What can hang from each mark:
mito: kida norevaf pefo
kida: gavatus pefo
lesu: kida mito norevaf
pefo: lesu
norevaf: kida pefo
gavatus: lesu mito norevaf pefo

In the rows, 128 means zero.
Known rows, with every way that one mark hangs from another:
{kida {gavatus {lesu norevaf} mito} pefo}: [136  82 125 109 114 108 181 125  88 152 173 139 129 127 195 163 146 172
 107 183 160 110  94 141 131 141 110 108 111  39  94 128 146 184 124 128
 171 161 120 144 142  63 154 132 118  99  96 125 154 230 129 143 152 155
 143 107  76 123 154 150  94]
{kida {gavatus lesu norevaf} pefo}: [130  91 149 106 126 111 180 120  67 143 146 154 159 126 144 148 210 167
 103 172 158 111 133 144 159 127 116  81 116  86  80 115 114 185 113 118
 116 118 196 147 127  73 125 117 133  77 103  88 149 212 105 130 143 133
 120 131  46 121 154 117  99]
{norevaf kida {pefo {lesu mito}}}: [104 102 100 155 138 157  91 116 172 122 113 106 125 114 156 132  81  95
 147  98 134 152 148 121 147  96 133 156 142 157 144 132  90 108 136 138
 108 119 109 108 131  46 135  95  96 157 176 132  50 112 168 149 124 178
 126 138 204 146  75 117 116]
{gavatus mito norevaf pefo}: [120 123 157  78 152 118 127 123 105 162 169 110 167 127 139 116 146 146
 126  98 152 110 115 137 105 193 103 138 115 169 114  84 135  58 142 120
 112 107 192 154  99 170 164 124 136 137  99 116 157  84  72 101 143 124
 120 115  47 130 135 120 169]
{mito norevaf}: [127 130 169 103 131 142 142 120 168 116 104 123 138  98  86 128  79 122
 130 134 119 118 164 112 136 112 119 124 110 150  94 114 106  75 126 109
 108 140 137 115 127 177 105 164 131  86 141 131 164 114  96 134 145  64
 109 141 115 132 114  60 164]
{mito {kida gavatus pefo} norevaf}: [149 139 176 109 103 114 162  97 182 127 129 169 110 133  71 109 252 126
 133 161 113 127 137 142 143 131 150 127 120  77  91 150  98 191 105 135
 123 143 103 153 149 115  73 129 127  74 115  97 170 144  87 136 118  95
  45 134 141  88  90  75 102]
{lesu {kida gavatus}}: [128 164 100 154 132 116 104 122 135 144 102 130 120 153 129 139 168 123
 109 172  71 124 132 152 111 127 190 140 123 118 120 135 127 138 151 124
 135 128 176 134 134 154 121 154 164 125 115 135 115 111 136 129 110 103
 155 108 173  99 178 117 151]
{pefo {lesu mito {norevaf kida}}}: [128  90 104 143 107 160 141 153 179 116 104  99 139 116 165 178  46  94
 144  80 109 161 161  96 162  87 144 135 149 112 173 132 112 117 137 119
 117 133  26 107 150 106 133 129 146 136 150 176  81 121 171 146 125 205
 137 151 166 104 136 177 107]
{gavatus {lesu norevaf} mito pefo}: [134  99 124  93 114 123 152 139 104 128 147 105 140 137 174 129  73 170
 109 121 165 104 102 119 104 172 119 125 118 117 111 106 156  70 121 117
 144 137 151 123 130 139 145 132 120 159  93 116 156 171 139 107 143 135
 156 129  46 136 151 154 142]
{gavatus mito norevaf {pefo lesu}}: [137 120 138 109 151 101 152 139 129 159 163 128 182 128 114 102 114 135
 129  92 150 129 113 145  89 189 112 125 142 176 145 121 134  96 117 122
 138 105 147 119  88 164 181 102 134 136 116 109 138  87  78  98 144 165
 113 139  64 135 144 153 159]
{pefo {lesu {kida {gavatus norevaf}}}}: [162 151 102 194 129 131 159 143 124 179 116 146 167 157 115 171 175 100
 136 160  85 134 156 140 113 162 181  82 151 139 169 129 112 181 147 130
 135 104 137 113 119 137 153 124 178  92 130 114 100 112 112 112 124 171
 114 136 137  95 191 145 141]
{lesu {kida pefo} norevaf}: [106 134  98 182  82 143 136 126 112  53  91 134  96 125 136 170 186 133
 136 120  95 128 127 110 161  99 101  77 110 106 142  96 122 193 144 125
 143 160  83 130 145 154 174 141 135 143 119 131 141 111 184 133 131 132
 182 125 126 124 143 150 129]
{gavatus {mito pefo}}: [112 144 145  88 169 105  89 133  90 145 156 107 108 126 124  88  48 143
 123 110 161 126 102 134  96 151  88 175 128 166 123 132 184  72 120 126
 137 127 184 142  93 167 140 123 122 135 130 137 150  99  95 107 137  94
 155 102 125 187 132 139 166]
{pefo lesu}: [116 139 119 141 151 114 117 139 138 111  94 112 155 112  84  95  62 133
 140 161 123 129 139 125 132  91 127 148 153 180 118 102 125  67 122 112
 153 144 145  90  68 178 117 143 138 118 149 146 122 138 134 156 116 119
 148 146 135 128 144 138 145]
{norevaf pefo}: [115 136 131 145 143 131  74 125 103  90 122 116 106 113 112 106 125 145
 134 152 122 121 140 133 151  98  99 124 125 164  89 103 125  50 130 127
 103 130 174 142 107 118 126 125 105 136 143 114 132 110 133 179 138  44
 149 130 119 152 106  79 160]
{kida {gavatus mito} pefo}: [115 116 138  87 153 101 115 109 126 140 172 152 117 130 138 119 193 162
 117 174 158 111  94 161 109 139 124 177 106  70  86 139 153 168 131 139
 174 145 166 160 112  88 154 127 122 109 110 121 149 161  98 162 138  97
 132 112 128 119 125 131 138]
{gavatus mito}: [104 135 140  63 171 118  99 143 130 136 144 109 130 116  97  93  62 134
 125 134 119 136 130 140 120 150 114 184 112 150  79 117 139  52 124 122
 157 130 191 121  95 170 133 157 142 122 129 137 133 146  74 156 150  94
 158 127 139 126 142 120 172]
{norevaf kida pefo}: [ 93 119 122 104 110 166  66 123 128 121  84 102 123 110 131 131  98 149
 127 129 126 128 143 134 136 116 116 124 120 164 104 101  97  54 128 145
  97 111 174 152 121  47 106  98  97 145 150 105 116 112 105 128 127  64
 142 126 165 147 117  63 119]
{gavatus {pefo lesu}}: [120 133 106 115 148 111 117 144 146  93  99 115 148 121  98  95 120 136
 132 136 157 113 114 139 113 106 137 123 151 183 132 108 131  74 133 105
 116 145 112 113  83 189 131 116  96 162 130 123 130  85 159 124 123 116
 153 135 124 148 134 144 142]
{pefo {lesu {mito {kida gavatus}} norevaf}}: [162 150 105 172 122 111 164 147 148 164 132 140 122 138 122 137 153  73
 137 128  80 159 138 117 144 117 186 134 142  71 190 174 126 178 107 122
 125 159  14 129 177 135  84 148 162  98 135 157 111 139 153 184 111 209
 115 118 161  76 139 166 111]
{kida pefo}: [ 94 137 121 101 136 121 110 108 109  63 104 119 135  95  96 112 154 146
 114 153 153 120 131 131 165  90  93 139 114 133  65 103 126 125 127 127
 160 158 168 142 100 155 126 138  97 116 134 116 149 129 159 158 131  58
 182 129 112 145 125 119 138]
{mito norevaf pefo}: [130 126 161 114 146 134 131 127 123 123 108 138 101 104  85 105  72 124
 153 117 151 124 126 108 105 105  98 134 118 163 132 136 144  86 140 121
 108 122 120 109 135 185 118 148 126 128 129 134 174  89  98  86 160  76
 120 116 108 201 100 104 155]

Rows:
[156 169 129 127 101 108 144 139 144 151 141 106 128 149 118 110 121 125
 144  92 132 143  90 136  87 170 149 135 140 151 152 141 128 103 100 137
 132 126  64 114 125 170 116 109 123 170 104 132 141 113 132 121 129 173
 111 139 123  75 135 168 122]
{gavatus {mito kida} {pefo {lesu norevaf}}}
[137 139 143  99  98 122 149 138 117 150 164  97 120 166 155 120  99 166
 122 103 126 135  79 121 120 200 142 106 122 136 119 137 142  86 105 139
 143 118 144 130 131 152 103 135 115 136 102 122 148 183 110  98 137 155
 121 138  86  72 140 153 117]
{gavatus {lesu norevaf} {mito kida} pefo}
[122 161  99 133 124 134 109 144 115  89 107 138 138 154 148 133 124 158
  89 128 106 107 115 125 115 141 160  86 141 160 115  96 130 123 134 127
 134 107 221  93 106 159 133 133 127 177  98 119 102 132 184  82 106 132
 205 131 133 118 153 125 146]
{gavatus {lesu kida} pefo}
[107 169 139 112 179 114  90 120 110 100 135 132  93 139 112  78 118  86
 128  61 108 162 115 129 127 125 120 179 138 159 142 153 155 141 110 141
 127 128 144 131 147 205  88 136 134 151 146 171 103  82 143 122 123 124
 139 119 158 124 103 144 136]
{lesu {mito kida pefo}}
[125 125 146  95 173 106 111 147  66 137 163 129 128 132 143 102   8 165
 111 134 165 126  82 118 103 158  84 157 129 160 108 116 175  90 125 133
 156 116 236 106  91 143 128 131 114 139 131 135 136 190  97  98 134 110
 142 111 105 169 129 143 137]
{gavatus lesu {mito pefo}}
[111 103 163  87 102 171 100 115 191 180 140 109 115 124 123 144  47 142
 137 106 136 131 128 125  91 181 117 163 117 156 114 120  95  61 137 149
  96  92 153 149 131  21 137 113 128 115 136 110 129 138  42 108 131  93
  62 151 143 137  61  40 120]
{gavatus {mito {norevaf kida pefo}}}
[129  91 142 146 140 124 140 125  73 170 177 141 138 110 196 147 164 112
 119 128 113 106 155 139 162 122 113  97 118  85  95 136 114 149 124 120
  54 108 186 155 153  49 129 124 130 100 121 130  96 170 127 166 144 175
 123 129  74 137 140 100 135]
{kida {gavatus {lesu mito} {norevaf pefo}}}
[133 167  88 208 118 139  91 143 129 111  85 115 138 140 118 124 115 126
 128 155  85 131 143 123 125 117 136 114 155 168 118 113 102 120 132 126
 138 104 143  87  81 125 152 107 133 157 151 126  79 104 168 143 121 124
 155 146 184 139 120 117 157]
{norevaf {pefo {lesu kida}}}
[158 160 142 135 122  88 160 129 126 197 146 139 164 169  95 108 235 120
 133 126 120 129 115 150 101 174 179  98 147 142 169 153 128 139 102 143
 100 119 127 138 123 132  97  87 139 117 128  93 133 103  87 115 115 151
  74 139 107  54 169 132  93]
{mito {kida {gavatus norevaf {pefo lesu}}}}
[130 180 121 155 117 107 132 123 145  96  96 135 147 144  55  84 180 133
 119 135 120 145 108 120 145 107 117 144 152 152 108 125 113 181  86 120
 170 136 124  96  83 149  89 107 108 128 158 126 122 158 131 160 114 121
 124 145 167  87  99 139  92]
{mito {kida {pefo lesu}}}
[145  93 108 169 102 118 175 110 110 111 122 135 143 119 134 145 184 137
 125 188 155 110 119 139 145  80 129  83 125  63 139 137 136 183 118 123
 143 172  37 132 133 103 127 115 113 109 128 130 154 152 166 172 132 147
 137 139 111 126 161 171  85]
{kida gavatus {pefo {lesu norevaf}}}
[100 143  94 145 148 140  95 120 154  71 129 143 113 110 155 134 203  89
 126  94  75 127 146 122 165  99 116 155 136 112 104 118 120 220 146 108
 159 139 129 113 126 159 177 143 139 152 120 164  80  87 215 129 133 160
 181 116 167 138 123 151 144]
{lesu {kida pefo} mito}
[132 141 131 148 133 159 114 124 163 114 135 150  89 134 140 141 113  67
 151  61  83 143 160  93 116 127 122 145 121 129 178 152 146 199 163 140
 118 127 103 106 155 199 163 146 154 156 134 173 110  58 171  69 131 160
 123 110 161 194  90 128 155]
{lesu kida {mito norevaf pefo}}
[124 108 125 133 175  94 116 124  74 127 161 167  98 136 175 107  92 125
 113 134 157 119 125 142 127 102 127 140 132  82 129 155 167 169 140 130
 113 142 172 144 154 105 127 148 109 143 124 147  94 152 173 112 135 149
 156  97 137 172 146 159 120]
{kida {gavatus {lesu {mito pefo}}}}
[146 119 127 179 108 135 138 149 177 119  99 120 130 103  86 114  92 133
 152 154 135 121 150 103 135 104 108 114 150 163 116 127  88  79 121 112
 103 119  90 104 107 109 123 113 111 125 153 119 148 120 122 159 144 107
  98 157 124 170  68  71 149]
{mito {norevaf {pefo lesu}}}
[108  95 129  79 116 133 137 113 127 117 122 143 137 142 159 147 154 175
 100 177 150 111 115 138 143 116 145 111 131  80  92 125 133 172 123 149
 130 121 185 156 122  14 103 109  98 110 105 110 112 227 140 104 117 110
 112 130 133  94 153 117  58]
{norevaf {kida {gavatus lesu} pefo}}
[134 102 138 103 143 122 141 129  98 206 143 117 151 155 111 140  16 124
 147  74 169 151 114 125  80 207 100 132 153 187 191 121 146 108 121 140
 128  64 166 126  99  90 160  97 158 129 160 111 121 109  48  57 121 157
  69 121 117 149 139 142 110]
{gavatus {mito {pefo lesu}} {norevaf kida}}
[133  99 121  98  93 162 141 114 121 156 114 107  98 125 145 188 126 131
 134 161 133 144 157 145 137 110 178 100 107  84 145 147 131  78 143 134
 118 154  81 169 186  81  95 135 127  99 127 108 135 139 114 132 116 103
 126 121 139 102 175 134  92]
{lesu {norevaf {kida gavatus}}}
[133 100 117 163 102 128 165 133 110  78  79 128 137 102 115 144 143 131
 131 150 158 135 139 116 165  76  88  91 127 126 127 104 125 155 129 112
 158 158  55 105 114 143 129 120 121 126 134 129 154 147 178 167 125 136
 156 135 111 156 139 164 110]
{kida {pefo {lesu norevaf}}}
[141 154 167 120 149 113 135 108 148 165 167 175  71 151 108 112 164  78
 148  96 106 145 129 120 118 138 152 154 134  89 172 192 135 184 114 158
  95 136  87 146 191 151  83 137 139 117 138 133 122  93 101  98 132 149
  56 115 153 126  90 107 107]
{lesu {mito {kida gavatus} norevaf pefo}}
[105  97 109 132  67 180 112 104 124 104  90  88 109 108 156 181 103 140
 142 121 130 132 148 114 141 121 112 100 113 129 134 122 116  40 139 128
  78 120  91 153 164  38 120 110 112 133 142 100 136 114 130 136 116  81
 127 138 129 145 120  94 106]
{lesu {norevaf kida pefo}}
[132 140 127 152 128 171 115 129 210 116 131 139 108 133 131 147 123  80
 143  89  43 144 178 100 138 117 139 155 139 131 130 142  84 166 142 122
 119 129 105  87 145 172 142 177 168 136 118 173  93  81 170 105 120 174
 132 123 169 127  97 106 176]
{lesu kida {mito norevaf}}
[126 176  93 167 124 123 103 137 158 106  94 127 149 143 114 121 124 124
 126 130 101 117 113 133 104 131 164 104 152 179 163 106 121 129 147 124
 142 124 119  64  93 195 141 119 126 186 118 116  96  74 186  95 111 144
 171 127 158 118 151 160 143]
{gavatus {pefo {lesu kida}}}
[135 132 163 123 125 114 157  92 199 132 153 174 113 125 114 116 252  84
 137 106  99 148 134 135 144 119 132 143 124  49 109 187 104 240 114 146
 110 146  66 154 180 113  85 149 130  85 119 148 113 129 118 149 110 158
  63 130 149  81  74  96 100]
{lesu {mito {kida gavatus pefo} norevaf}}
[161  92 121 159 137  92 150 136  74 173 160 123 118 133 149 144  74 125
 141 152 181 122 101 141  75 152 114 130 127  99 181 153 182 127 131 142
 153 145  53 139 119 118 150 115 141 122 142 140 157 117 102 134 140 155
 107 107 118 164 169 189 126]
{kida {gavatus {mito {pefo {lesu norevaf}}}}}
[101  98 119  92  77 169 144 115 130  81  86 117 125 103 150 169 159 132
 137 123 150 124 141 111 173 100 106  96 104 113 119 103 120 131 132 122
 130 128  87 144 152  69 119 112 112 106 131 117 144 148 154 114 117 106
 154 128 125 118 146 133  91]
{lesu {norevaf {kida pefo}}}
